Each row comes from the steps of one walk. Every step used is in the known rows, and no mark comes twice. Write the walk behind each row, first mark first.
Known rows
e, c, t, r, x, f: [ 0.11 -0.13 -0.05  0.13 -0.12 -0.28  0.16 -0.02 -0.18  0.09 -0.03 -0.08
 -0.05  0.01  0.15  0.03 -0.23  0.00  0.10  0.03  0.00]
f, x, r, e, c, t: [ 0.15 -0.08 -0.06  0.40 -0.10 -0.23 -0.02 -0.19 -0.22  0.10  0.24 -0.05
  0.06 -0.03 -0.17 -0.10  0.05 -0.04  0.09 -0.14 -0.03]
t, u: [-0.07  0.13  0.10 -0.22  0.02  0.36 -0.09  0.26  0.12 -0.01 -0.09 -0.04
  0.15  0.03  0.01  0.05 -0.06  0.08 -0.16 -0.01  0.01]
r, e, c: [ 0.06 -0.04 -0.04  0.40 -0.05 -0.10 -0.08  0.08 -0.20  0.02  0.01 -0.04
  0.09 -0.10  0.09 -0.01 -0.01  0.06  0.02 -0.09  0.02]
d, x, r, e: [ 0.00  0.06  0.09  0.00 -0.02 -0.13  0.04 -0.14 -0.02  0.08  0.00  0.06
  0.04 -0.09  0.24 -0.02  0.22 -0.06  0.13 -0.16 -0.08]
t, x: [ 0.02  0.10  0.08  0.05  0.16  0.20  0.03  0.08  0.10 -0.14 -0.07  0.07
 -0.02  0.04  0.06  0.01 -0.03  0.05  0.09  0.08  0.04]
c, t, u: [-0.08  0.04  0.04 -0.17 -0.04  0.19  0.03  0.15  0.02  0.02  0.05 -0.05
  0.10  0.05 -0.20  0.12 -0.05  0.07 -0.16  0.02  0.09]
f, x: [ 0.10 -0.03  0.08 -0.11  0.09  0.44 -0.08  0.04  0.15 -0.10 -0.09  0.10
 -0.01  0.11 -0.23 -0.17  0.06 -0.04  0.07  0.05  0.00]
d, x, r, c, t, u: [-0.27  0.01  0.04 -0.05 -0.15 -0.28  0.08  0.01  0.12  0.18  0.18 -0.10
  0.07 -0.04 -0.09  0.00  0.02 -0.03 -0.05 -0.11  0.04]
e, c: [-0.02  0.02  0.03  0.23 -0.05  0.04 -0.11  0.17  0.06 -0.05 -0.12 -0.04
  0.09 -0.13 -0.06  0.04 -0.18  0.04  0.03 -0.05 -0.02]
r, t, x: [ 0.06  0.01  0.05 -0.12  0.18  0.12 -0.02  0.02  0.00 -0.07 -0.02  0.03
 -0.11  0.08  0.02 -0.10  0.10  0.01  0.06  0.15  0.01]
d, x, t, u: [-0.26  0.08  0.08  0.02  0.01  0.22 -0.13  0.04  0.28 -0.03 -0.04  0.10
  0.08  0.07 -0.21 -0.09  0.00 -0.03 -0.14  0.06 -0.12]
f, x, r: [ 0.14  0.11  0.11 -0.21  0.04  0.31 -0.09  0.01  0.19 -0.01 -0.06  0.07
 -0.03  0.01 -0.05 -0.07  0.04 -0.05  0.08 -0.06 -0.11]
c, t, r: [ 0.03  0.01 -0.05 -0.46  0.02 -0.08  0.14  0.04  0.01 -0.06 -0.05 -0.09
  0.01 -0.02 -0.02  0.25 -0.05  0.03 -0.06 -0.07  0.07]
f, x, t, r, c: [ 0.00 -0.08 -0.15 -0.16  0.04  0.10 -0.11  0.09  0.25 -0.05  0.00  0.04
 -0.15  0.08 -0.12 -0.07  0.01 -0.04 -0.13  0.05 -0.03]
r, c, t, u: [-0.16 -0.07 -0.04  0.00 -0.11  0.02  0.03  0.25  0.02  0.11  0.13 -0.10
  0.01  0.00 -0.19  0.08 -0.04  0.07 -0.19  0.04  0.18]
d, x, r: [-0.09  0.12  0.16 -0.18 -0.01  0.00 -0.01 -0.06  0.22  0.01 -0.12  0.06
  0.03 -0.12  0.07  0.01  0.04 -0.08  0.14 -0.13 -0.12]
u, t, x, f: [ 0.04  0.10  0.13 -0.12  0.19  0.31  0.06 -0.03 -0.13 -0.08 -0.22  0.08
 -0.24  0.04  0.25 -0.02  0.00  0.03  0.08  0.19 -0.06]
u, t, r: [-0.07  0.10 -0.02 -0.77  0.09 -0.03  0.03  0.02 -0.10 -0.11 -0.30 -0.08
 -0.01  0.01  0.34  0.28 -0.01  0.04 -0.07 -0.02 -0.05]
r, x: [ 0.03 -0.04  0.04 -0.02  0.00  0.15  0.02  0.11 -0.02  0.03 -0.15  0.19
 -0.03  0.05  0.15  0.10  0.00 -0.01  0.11  0.18  0.04]
e, r, c: [-0.07  0.03 -0.01 -0.16 -0.09 -0.12 -0.07  0.13  0.09 -0.04 -0.12 -0.06
  0.07 -0.04  0.29  0.01 -0.07  0.01 -0.04 -0.06  0.16]
d, x, c: [-0.12 -0.07  0.02  0.17 -0.03 -0.02  0.01 -0.19  0.13 -0.03 -0.12  0.12
  0.01 -0.12 -0.12 -0.13  0.07 -0.09  0.15  0.04 -0.09]
c, t: [ 0.01 -0.04  0.02 -0.05 -0.01  0.14  0.08  0.07  0.02 -0.02 -0.03  0.07
 -0.07 -0.06 -0.25  0.18 -0.01  0.01 -0.01  0.06  0.10]

Write each row's walk
[ 0.10 -0.14 -0.15 -0.18  0.00 -0.09  0.10 -0.27 -0.01 -0.05  0.06 -0.03
 -0.01  0.03 -0.25 -0.05  0.04 -0.07  0.04  0.02 -0.03]
f, x, c, t, r
[ 0.12  0.00  0.10  0.18  0.11  0.26  0.17 -0.01  0.00 -0.03  0.02  0.07
 -0.22  0.02 -0.11 -0.07 -0.03  0.02  0.09  0.16  0.07]
c, t, x, f
[ 0.03  0.01 -0.18  0.20 -0.03 -0.26 -0.10  0.03 -0.10 -0.01  0.01 -0.07
  0.05 -0.10  0.19  0.13 -0.08  0.05 -0.14 -0.10 -0.10]
x, t, r, e, c
[ 0.05 -0.02  0.01  0.10  0.09  0.49 -0.17  0.02  0.24 -0.09 -0.05  0.23
 -0.14  0.09 -0.37 -0.12  0.04 -0.06 -0.04  0.16 -0.10]
f, x, t
[-0.05 -0.06 -0.07  0.37 -0.12 -0.19  0.00  0.05 -0.30  0.10  0.22 -0.16
  0.23  0.00 -0.08  0.02 -0.05  0.10 -0.14 -0.09  0.09]
r, e, c, t, u
[ 0.03 -0.08 -0.10  0.64  0.02 -0.34  0.11 -0.12 -0.31 -0.02  0.24 -0.05
  0.07  0.00 -0.04 -0.01 -0.01  0.07  0.10  0.00  0.11]
r, e, c, t, x
[-0.13  0.11  0.16 -0.44 -0.02 -0.04 -0.10 -0.03  0.12  0.12 -0.01 -0.09
  0.10  0.03  0.07 -0.16  0.12 -0.06 -0.05 -0.10 -0.14]
d, x, r, t, u
[ 0.16 -0.10  0.00 -0.24 -0.03 -0.02  0.23  0.00 -0.13  0.09 -0.08  0.03
 -0.16  0.07  0.20  0.09 -0.05 -0.02  0.07  0.10  0.04]
c, t, r, x, f
[-0.09  0.11  0.06 -0.21  0.19  0.10  0.04 -0.05 -0.12 -0.14 -0.17  0.07
 -0.08  0.07  0.20  0.13  0.01  0.04  0.06  0.16 -0.01]
u, t, x
[-0.16 -0.01  0.06  0.13  0.03  0.17 -0.08 -0.04  0.28 -0.07 -0.12  0.22
 -0.10 -0.03 -0.23 -0.03  0.05 -0.08  0.02  0.09 -0.10]
d, x, t
[ 0.14  0.19  0.04  0.10  0.12 -0.05  0.05 -0.05 -0.10  0.02  0.09  0.04
 -0.01 -0.05  0.39  0.09  0.13  0.05  0.09 -0.06 -0.04]
t, x, r, e
[ 0.18  0.01  0.09 -0.37  0.05  0.22 -0.14 -0.04  0.08  0.06 -0.02  0.03
 -0.12  0.05 -0.09 -0.18  0.16 -0.09  0.05  0.02 -0.13]
f, x, r, t
[-0.12 -0.12 -0.10 -0.14 -0.06 -0.39  0.19 -0.33  0.03 -0.03 -0.01 -0.05
  0.03 -0.08 -0.13  0.02  0.04 -0.09  0.10 -0.06 -0.04]
d, x, c, t, r
[-0.12 -0.06 -0.12  0.26 -0.04 -0.43 -0.05 -0.17 -0.02 -0.04  0.02 -0.04
  0.11 -0.05  0.09 -0.07  0.01 -0.03 -0.02 -0.15 -0.13]
d, x, t, r, e, c
[ 0.04 -0.14 -0.09  0.48 -0.11 -0.24  0.04 -0.03 -0.30  0.06  0.14 -0.04
  0.07 -0.10 -0.13  0.07  0.00  0.05  0.02 -0.05  0.10]
r, e, c, t
[ 0.16  0.07  0.13 -0.26  0.13  0.09 -0.02 -0.10 -0.03 -0.07 -0.10 -0.05
 -0.09  0.13  0.36 -0.30  0.00 -0.02  0.06  0.08  0.01]
e, r, t, x, f
[ 0.00  0.12 -0.06 -0.32  0.06  0.12 -0.07  0.12  0.21 -0.09 -0.16  0.05
 -0.08 -0.05  0.06  0.23 -0.08  0.02 -0.17  0.01 -0.10]
x, t, r
[ 0.03 -0.03  0.01  0.12 -0.01 -0.15  0.14 -0.05 -0.02 -0.02  0.08 -0.06
 -0.13  0.05  0.19 -0.16 -0.10  0.01  0.06  0.06  0.21]
e, r, c, t, x, f
[-0.04  0.07  0.03  0.00  0.07  0.54 -0.22  0.11  0.24 -0.05  0.02  0.12
  0.03  0.18 -0.32 -0.16 -0.01 -0.01 -0.19  0.12 -0.10]
f, x, t, u
[-0.07 -0.15 -0.06  0.09 -0.09 -0.03  0.08  0.17  0.01  0.06  0.06  0.02
 -0.15 -0.10 -0.23  0.14  0.01  0.01 -0.04  0.09  0.18]
r, c, t
[ 0.10 -0.07 -0.18  0.23  0.02 -0.11 -0.14 -0.10 -0.07 -0.05  0.09 -0.03
  0.05  0.08 -0.03 -0.13  0.00 -0.01 -0.07 -0.09 -0.12]
f, x, t, r, e, c
[ 0.08  0.00 -0.11 -0.01 -0.02 -0.30 -0.01  0.04 -0.19 -0.01 -0.02 -0.19
  0.18 -0.08  0.32  0.07 -0.04  0.08 -0.03 -0.22  0.00]
t, r, e, c
[ 0.01  0.04  0.04 -0.21 -0.05 -0.10  0.00 -0.03 -0.03 -0.04 -0.18  0.10
  0.14  0.12  0.43  0.04 -0.08 -0.03  0.11  0.06  0.09]
e, r, x
[ 0.06  0.00 -0.04  0.29 -0.11 -0.18 -0.06 -0.10 -0.24  0.15  0.32 -0.17
  0.24  0.07 -0.13 -0.14  0.01  0.02 -0.06 -0.18 -0.03]
f, x, r, e, c, t, u
[ 0.05 -0.09 -0.03  0.01 -0.08 -0.01  0.03  0.00  0.08  0.12  0.16  0.02
 -0.16 -0.03 -0.26 -0.03  0.07 -0.06  0.05  0.00  0.05]
f, x, r, c, t
[-0.01  0.10 -0.04  0.28 -0.17 -0.32 -0.02  0.02 -0.26  0.19  0.26 -0.20
  0.23 -0.11  0.10  0.13 -0.08  0.08 -0.13 -0.20 -0.02]
x, r, e, c, t, u
[-0.07 -0.10 -0.07  0.25  0.04 -0.11  0.15  0.06  0.01 -0.01  0.15  0.01
 -0.15  0.00 -0.15  0.06  0.01  0.03  0.05  0.14  0.20]
r, c, t, x
